Every row comes from one small tree of marks. The marks that hang from a mark follow it in brackets, in the order of their numbers. Every link used is in the known rows. Which tree was each row made from?
Known rows
q137(q454(q476) q713):  0.05  0.03  1.16 -0.13  2.87 -0.19 -1.00  2.69  2.64 -0.85 -1.64  0.51  0.10 -2.09 -0.64  0.84  3.43  2.15  1.29  1.50  0.69 -0.13  0.06
q136(q187(q713)):  4.06 -1.05 -0.21 -0.95 -2.47 -0.39  0.47 -0.81  2.01 -0.49 -2.91  1.68  1.05 -1.40 -1.00  0.19 -0.12 -0.09 -0.58  1.35 -0.03 -0.65  0.40
q137(q713(q187(q136) q384)): -0.99 -1.42 -0.81  0.35 -3.40  0.52  0.71 -1.09 -0.37 -0.57  1.92  0.49  0.05 -0.13 -1.26  0.19  1.91 -1.21 -0.49 -1.62  0.57 -0.67 -0.50
q713(q187(q136) q363 q384):  0.62  1.02 -1.38  0.64 -3.04  0.50  1.17 -1.38 -2.24  0.04  0.61 -0.16 -0.92  0.31 -0.94 -0.77  0.06 -1.50 -0.17 -1.31  0.04  1.15 -0.39
q761(q136(q187)):  6.53 -3.43  0.03 -1.68 -1.65 -0.60  0.10  0.02  0.83 -0.24 -1.04  1.18  0.69 -0.95 -2.45 -0.72 -0.08  0.51 -2.92  2.69  0.03 -2.48  0.34
q454(q476):  3.92  0.24  0.39 -0.59  0.10  0.73  0.14  1.92  0.54 -0.15 -2.04  0.53 -0.79 -1.17  0.61 -0.67  2.98  0.57  0.40  2.62  0.62 -1.19  0.11
q713(q363 q384(q454)): -1.64  0.58  0.20  0.48  2.50 -0.84  0.12 -0.32 -2.55  0.39  1.22 -1.38  0.64  2.40  0.94  0.47 -1.63 -0.05 -1.57  0.16 -0.97 -0.12 -0.15
q363(q713(q187 q384)):  0.32 -0.34 -0.65  1.17 -3.27  0.91 -0.41  0.11 -1.44  0.35  2.52 -0.17 -1.74  1.52 -2.12  0.84 -0.28 -0.87  0.88 -1.86 -0.27 -1.25 -0.45
q713(q187 q384(q454)):  0.44 -0.32  0.25  0.38  0.18 -0.75  0.00 -0.37 -2.66  0.65  2.84 -0.83  0.32  1.82 -1.61 -1.44  0.11 -1.81 -0.09 -1.85  0.03 -2.43 -0.25
q761(q136(q187(q713(q363)))):  3.93 -1.50 -0.23 -0.99 -0.60 -0.59 -0.12 -1.34  2.36 -0.38 -2.12  0.52 -0.17  0.21 -0.72  0.54 -2.08  0.70 -0.91  1.57 -0.89  0.68  0.49
q384(q454 q713(q187 q363)): -3.75 -0.23  0.02  0.13  0.89  0.37 -0.88  0.80 -0.75  1.25  0.89 -0.31  0.29 -0.24  2.85 -1.82 -1.40 -0.02  2.49 -0.24  0.49  1.41  0.20
q713(q187 q363 q384(q454(q476))): -0.83  3.29  0.31  1.34  2.55 -0.35 -0.42  0.99 -2.34  0.90  2.03 -2.09 -1.77  2.49  2.34 -0.50  0.07 -0.35  2.51 -1.84 -0.04 -0.26 -0.07
q384(q454(q476) q713(q363)): -2.52  1.17  0.77 -0.14  3.93  0.28 -0.60  2.82  0.99  0.74 -1.10 -0.59 -0.05 -0.25  4.47 -0.91 -0.39  1.70  1.69  2.24  0.15  1.71  0.50
q136(q187):  4.29 -1.37 -0.26 -1.16 -2.52 -0.11  0.37  0.51 -0.26 -0.20 -1.97  1.59  1.21 -1.86 -0.28 -0.02  0.60  0.21 -1.64  2.29  0.51 -1.73  0.24
q187(q136 q713(q363)):  0.18 -0.22 -0.50 -0.59 -1.82  1.03  1.48 -1.99  1.55 -0.68 -3.61  0.89  0.22 -1.04  0.73 -0.75 -0.47  0.01 -0.54  0.99  0.13  2.55  0.15
q437(q137(q454(q476) q713(q363))): -1.49  3.46  0.80 -0.17  3.37  0.40 -2.15  1.91  2.13 -0.46 -1.60  0.01 -1.27 -3.67  2.23  2.46  2.52  2.85  1.81  0.68  0.51  1.48 -0.02
q713(q187(q136) q384):  2.60 -0.61 -0.89  0.09 -4.08  0.27  1.51 -1.13 -1.58 -0.06  0.95  0.62 -0.19 -0.13 -3.27 -1.68  1.42 -2.23 -1.18 -0.90  0.54 -0.86 -0.39
q761(q136(q187(q713))):  5.92 -3.04  0.12 -1.46 -1.45 -0.95  0.21 -1.16  2.99 -0.50 -1.83  1.37  0.56 -0.52 -2.85 -0.34 -0.68  0.16 -1.88  1.74 -0.53 -1.25  0.51
q363(q713):  0.56 -1.68  0.08 -0.32 -1.85  1.58 -0.25  0.84  0.19 -0.28 -0.84  0.84 -0.28 -0.47  0.34  0.51  0.17  0.95 -0.32  1.44  0.36 -1.01 -0.14
q713(q187):  2.65 -0.96 -0.36 -0.33 -3.09  0.89 -0.09 -0.02 -1.26  0.35 -0.15  0.84 -0.64 -1.05 -0.94 -1.61  2.19 -1.06  0.81  0.26  0.86 -1.44 -0.21
q476(q454):  2.45 -0.25  0.60 -1.28 -0.73 -0.40 -0.19  1.76 -1.14  0.55 -1.51  0.78 -1.00 -1.15 -0.51 -0.63  0.94  0.42 -0.74 -0.02 -0.06 -2.67  0.28
q137(q454 q713(q187 q363)): -3.68  0.35 -0.04  0.74  0.31  0.40 -1.60  0.48  0.04 -0.32 -0.05  0.01 -0.17 -1.42  0.04  0.77  0.96  1.07  2.70 -1.28  0.38  1.81 -0.26
q761(q136):  4.71 -3.60  0.32 -1.43 -0.62 -0.03 -0.04 -0.16  0.68 -0.24 -0.48  0.65 -0.10 -0.53 -3.18 -1.38  1.10  0.26 -2.75  2.71 -0.20 -1.96 -0.01
q136(q187(q713(q363 q384(q454)))): -0.45  0.97  0.01  0.37  1.67 -1.78  0.35 -1.36 -0.06  0.05 -0.17 -0.80  1.14  2.15  0.94  1.53 -3.57 -0.27 -0.73 -0.82 -1.23  0.69  0.40
q363(q713(q384)):  0.70 -1.08 -0.40  0.50 -1.66  0.54 -0.13  0.49 -0.68 -0.19  0.96  0.01 -0.57  1.19 -1.50  1.74 -0.90  0.11 -1.53  0.52 -0.85 -0.87 -0.32
q363(q713(q187(q136) q384(q454))): -1.93 -0.96 -0.01  0.66 -1.34  0.58  0.92 -0.75 -1.70  0.03  2.45 -0.49  0.15  1.71 -0.50 -1.26 -1.11 -1.18  0.08 -2.92  0.88 -1.82 -0.22

Which tree is each row?
 0.17  0.98 -0.75  0.61 -0.10 -0.38  0.31 -1.58  0.33 -0.21 -0.67 -0.43 -0.66  1.41 -1.13  1.49 -1.54 -0.45 -0.60  0.40 -1.77  2.11 -0.13 -> q187(q713(q363 q384))
-0.55  2.61  0.66  0.73  4.10 -0.62 -0.05  1.29 -1.47  0.45  0.77 -1.91 -0.68  2.38  2.56  0.39 -0.39  0.65  0.08  0.35 -0.58 -0.05  0.05 -> q713(q363 q384(q454(q476)))
 1.61  1.31 -0.89  0.37 -1.17 -1.14  0.42 -1.47  0.59 -0.29 -1.25  0.06  0.10  0.94 -0.73  2.22 -2.64 -0.26 -0.86  0.18 -1.63  1.73  0.19 -> q136(q187(q713(q363 q384)))
 0.44 -0.92 -0.85  0.74 -4.35  1.23  0.96 -0.66 -1.17 -0.25  1.45  0.42 -1.11  0.53 -2.11 -0.27 -0.08 -1.24 -0.15 -1.95  0.53 -0.77 -0.47 -> q363(q713(q187(q136) q384))
-0.83  1.51  0.74  1.43  1.52  0.48 -0.69  1.69 -1.12  0.58  2.82 -1.49 -1.71  2.62  1.33  0.11  0.10 -0.14  2.79 -2.64  0.48 -2.20 -0.12 -> q363(q713(q187 q384(q454(q476))))
-2.03  0.08  1.11  0.38  4.12 -0.60 -0.46  1.64  0.30 -0.17  2.07 -1.20  0.29  1.68  2.11  1.42  1.30  0.78 -0.06  0.22 -0.07 -1.77 -0.08 -> q137(q713(q384(q454(q476))))
-0.74  3.12  0.79  0.81  4.50 -0.89  0.02  0.22  0.73  0.18 -0.30 -1.75 -0.85  2.96  1.99  0.63 -1.26  0.26  1.19 -0.65 -1.12  1.17  0.25 -> q187(q713(q363 q384(q454(q476))))
-0.21 -0.56  1.17 -0.69  3.22 -0.05 -0.32  3.01  1.61  0.46 -0.69  0.27  0.74 -0.86  2.28 -1.76  1.04  0.96  0.58  2.35  0.74 -0.29  0.52 -> q384(q454(q476) q713)
-2.18  1.00  0.24  0.60  2.81 -1.02  0.22 -1.53 -0.28  0.12  0.28 -1.33  0.60  2.79  0.14  0.57 -2.37 -0.38 -0.45 -0.73 -1.45  1.13  0.04 -> q187(q713(q363 q384(q454)))
-2.71  1.86  0.46  0.48  2.28  0.74 -0.91  2.39  0.02  1.25  0.23 -0.75 -1.07  0.06  4.51 -1.89  0.17  0.70  4.01 -0.08  0.75  1.57  0.34 -> q384(q454(q476) q713(q187 q363))
-3.72 -1.03  0.33 -0.56  2.25  0.12 -0.40  1.05  0.10  0.77 -0.40 -0.09  1.33 -0.43  2.93 -1.07 -1.84  0.97 -0.25  1.96 -0.13  1.73  0.34 -> q384(q454 q713(q363))
 0.95  2.67  0.84  0.15  3.09 -0.93 -1.62  1.70  2.08 -0.66  0.66  0.06 -0.77 -2.61 -2.64  2.91  3.14  1.36 -0.14 -0.13 -0.20 -0.36 -0.25 -> q437(q137(q454(q476) q713(q384)))
-2.05  0.44  0.12  0.21  1.39 -0.59  1.62 -2.32  0.10 -0.40 -0.74 -0.71  1.20  1.75  0.07 -0.55 -2.31 -0.74 -1.63 -0.92 -0.59  1.43  0.11 -> q187(q136 q713(q363 q384(q454)))
-1.29 -1.78  0.12 -0.25 -1.57  0.50  0.09 -0.30  1.22 -1.00 -0.74  1.42  1.11 -2.98 -2.50 -1.17  2.74  0.14  0.79 -1.36  1.69  0.15 -0.19 -> q137(q454 q713(q187(q136)))
 3.92 -0.33 -0.62 -0.15 -2.01 -1.41  0.77 -1.16  1.20 -0.41 -0.96  0.88  0.77  0.37 -3.14  1.56 -1.19 -0.97 -1.74  0.23 -1.19 -0.39  0.20 -> q136(q187(q713(q384)))
-2.02  1.23 -0.13  1.02  0.99 -0.27 -0.24 -0.57 -3.47  0.83  2.56 -1.61 -0.34  2.50  0.58 -0.41 -1.26 -1.06  0.81 -2.10 -0.41 -0.43 -0.25 -> q713(q187 q363 q384(q454))
-3.62 -0.74 -0.27 -0.29 -0.25  0.73  0.56  0.03 -0.44  0.65 -0.01  0.26  1.03 -1.00  2.49 -3.17 -0.91 -0.42  1.42 -0.26  1.27  1.82  0.28 -> q384(q454 q713(q187(q136) q363))
 0.74 -2.06 -0.85 -0.76 -4.10  1.12  0.94  0.09  0.98  0.28 -0.90  1.94  0.51 -2.91 -1.49 -2.95  1.49 -1.13  0.23  0.80  1.34  0.94  0.06 -> q384(q713(q187(q136)))
-0.35 -0.09  0.79 -1.00  1.02  0.06 -1.71  0.54  1.83 -0.67 -0.69  1.27  0.89 -4.42 -1.93  1.49  2.59  1.37 -0.79  0.80  0.67 -0.52 -0.16 -> q437(q137(q454 q713))
-1.85  0.74 -0.41  0.59 -0.11 -0.11  1.16 -1.28 -3.05  0.33  1.64 -1.06  0.13  1.41  0.48 -1.66 -1.00 -1.33 -0.38 -2.25  0.45  0.25 -0.21 -> q713(q187(q136) q363 q384(q454))
-1.34 -0.10 -0.94  0.20 -2.13  1.19 -0.64  0.80 -0.19  0.91 -0.13  0.52 -0.82 -1.35  1.21 -1.09 -0.22 -0.08  2.29  0.74 -0.07  2.56 -0.01 -> q384(q713(q187 q363))
 1.83  0.48 -0.55 -0.35 -1.66  0.00  0.16 -1.03  1.23 -0.23 -3.12  0.73  0.34 -0.58  1.53  1.14 -1.72  0.53  0.27  1.03 -0.47  1.63  0.41 -> q136(q187(q713(q363)))
-2.14  1.05 -0.14 -0.78 -0.40  1.51 -1.58 -0.54  0.38  0.03 -0.44  0.20 -0.79 -2.72  4.02  2.68  1.09  1.44  0.06  1.40  0.22  0.65 -0.26 -> q437(q137(q713(q363)))
 4.17 -0.76 -0.67 -0.11 -0.25 -1.69  0.06 -1.85  1.47 -0.35 -0.26 -0.28 -0.34  1.67 -2.88  1.64 -3.04  0.08 -1.97  0.59 -2.17  0.99  0.31 -> q761(q136(q187(q713(q363 q384))))
 0.32  0.58 -0.94  0.19 -1.29 -0.01  1.60 -2.37  0.96 -0.62 -1.59  0.17  0.00  0.68 -1.63  0.44 -1.34 -0.74 -1.57 -0.03 -0.97  2.65 -0.09 -> q187(q136 q713(q363 q384))
 1.71 -0.51  0.41 -0.16  0.89 -2.04  0.62 -1.10  0.58 -0.17 -0.06  0.01  1.82  1.53 -1.54  0.63 -2.35 -0.88 -1.70 -0.71 -0.66 -1.46  0.40 -> q136(q187(q713(q384(q454))))
 0.38 -0.69  0.08  0.00 -0.88 -0.39  1.48 -1.05 -2.19  0.10  1.86 -0.24  0.95  1.04 -1.75 -2.52  0.28 -2.08 -1.30 -1.89  0.93 -1.92 -0.20 -> q713(q187(q136) q384(q454))
-2.03 -0.38  0.21  1.15 -0.05  0.26 -0.50  0.17 -2.14  0.47  3.62 -1.07 -0.44  2.72 -0.07 -0.12 -1.36 -0.81  0.92 -2.80  0.15 -2.21 -0.28 -> q363(q713(q187 q384(q454)))
-2.24  1.99 -0.58  0.12 -0.04  0.31 -1.33 -0.76 -0.23  0.03  1.65 -0.51 -0.83 -0.99  1.60  3.71  0.18  0.78 -0.98  0.50 -0.96  0.93 -0.45 -> q437(q137(q713(q363 q384)))
 0.90  0.86  0.82 -0.09  2.32 -1.01  1.77 -0.46  1.76 -0.60 -0.91 -0.41  0.40  1.35 -0.62 -1.31  0.42 -0.73 -0.80 -0.58  0.10 -0.52  0.27 -> q187(q136 q713(q384(q454(q476))))
 0.40  0.12 -0.90 -0.19 -3.58  1.70  1.00 -1.03 -1.58  0.05 -1.38  0.60 -0.64 -1.32  0.94 -2.04  1.00 -0.69  0.95 -0.18  1.14  1.05 -0.19 -> q713(q187(q136) q363)
-2.02  2.30  0.27  1.21  3.90 -0.92 -1.13  1.98  0.95 -0.76  0.09 -1.07 -0.68  0.20 -0.44  2.89  1.02  2.05  0.98 -0.14 -1.06  2.24 -0.16 -> q137(q454(q476) q713(q363 q384))
-0.37 -0.26 -0.33 -1.04 -3.91  1.97 -0.19 -1.36  0.69 -0.28  0.12  1.49 -0.43 -3.94  0.98 -0.32  3.31 -0.50  0.47 -0.74  2.14 -1.36 -0.32 -> q437(q137(q713(q187(q136))))
-3.22 -1.59  0.64  0.02  2.46 -0.70 -0.32  0.01 -0.70 -0.23  2.52 -0.81  1.47  1.80  0.93  1.34  0.00  0.20 -1.83  0.03 -0.40 -1.72 -0.22 -> q137(q713(q384(q454)))
-3.45 -0.42  0.32 -0.04  2.01  0.02 -1.25  0.81  0.81 -0.80 -1.23  0.23  0.78 -1.52  0.15  1.68  0.58  2.15  0.32  1.25 -0.09  1.98 -0.12 -> q137(q454 q713(q363))
-1.60 -2.01  0.46 -0.35  0.12  0.20 -0.45  1.08 -0.14  1.00  1.14  0.50  1.08 -0.82  0.35 -2.76  0.15 -0.69  1.31  0.00  0.84 -0.60  0.23 -> q384(q454 q713(q187))
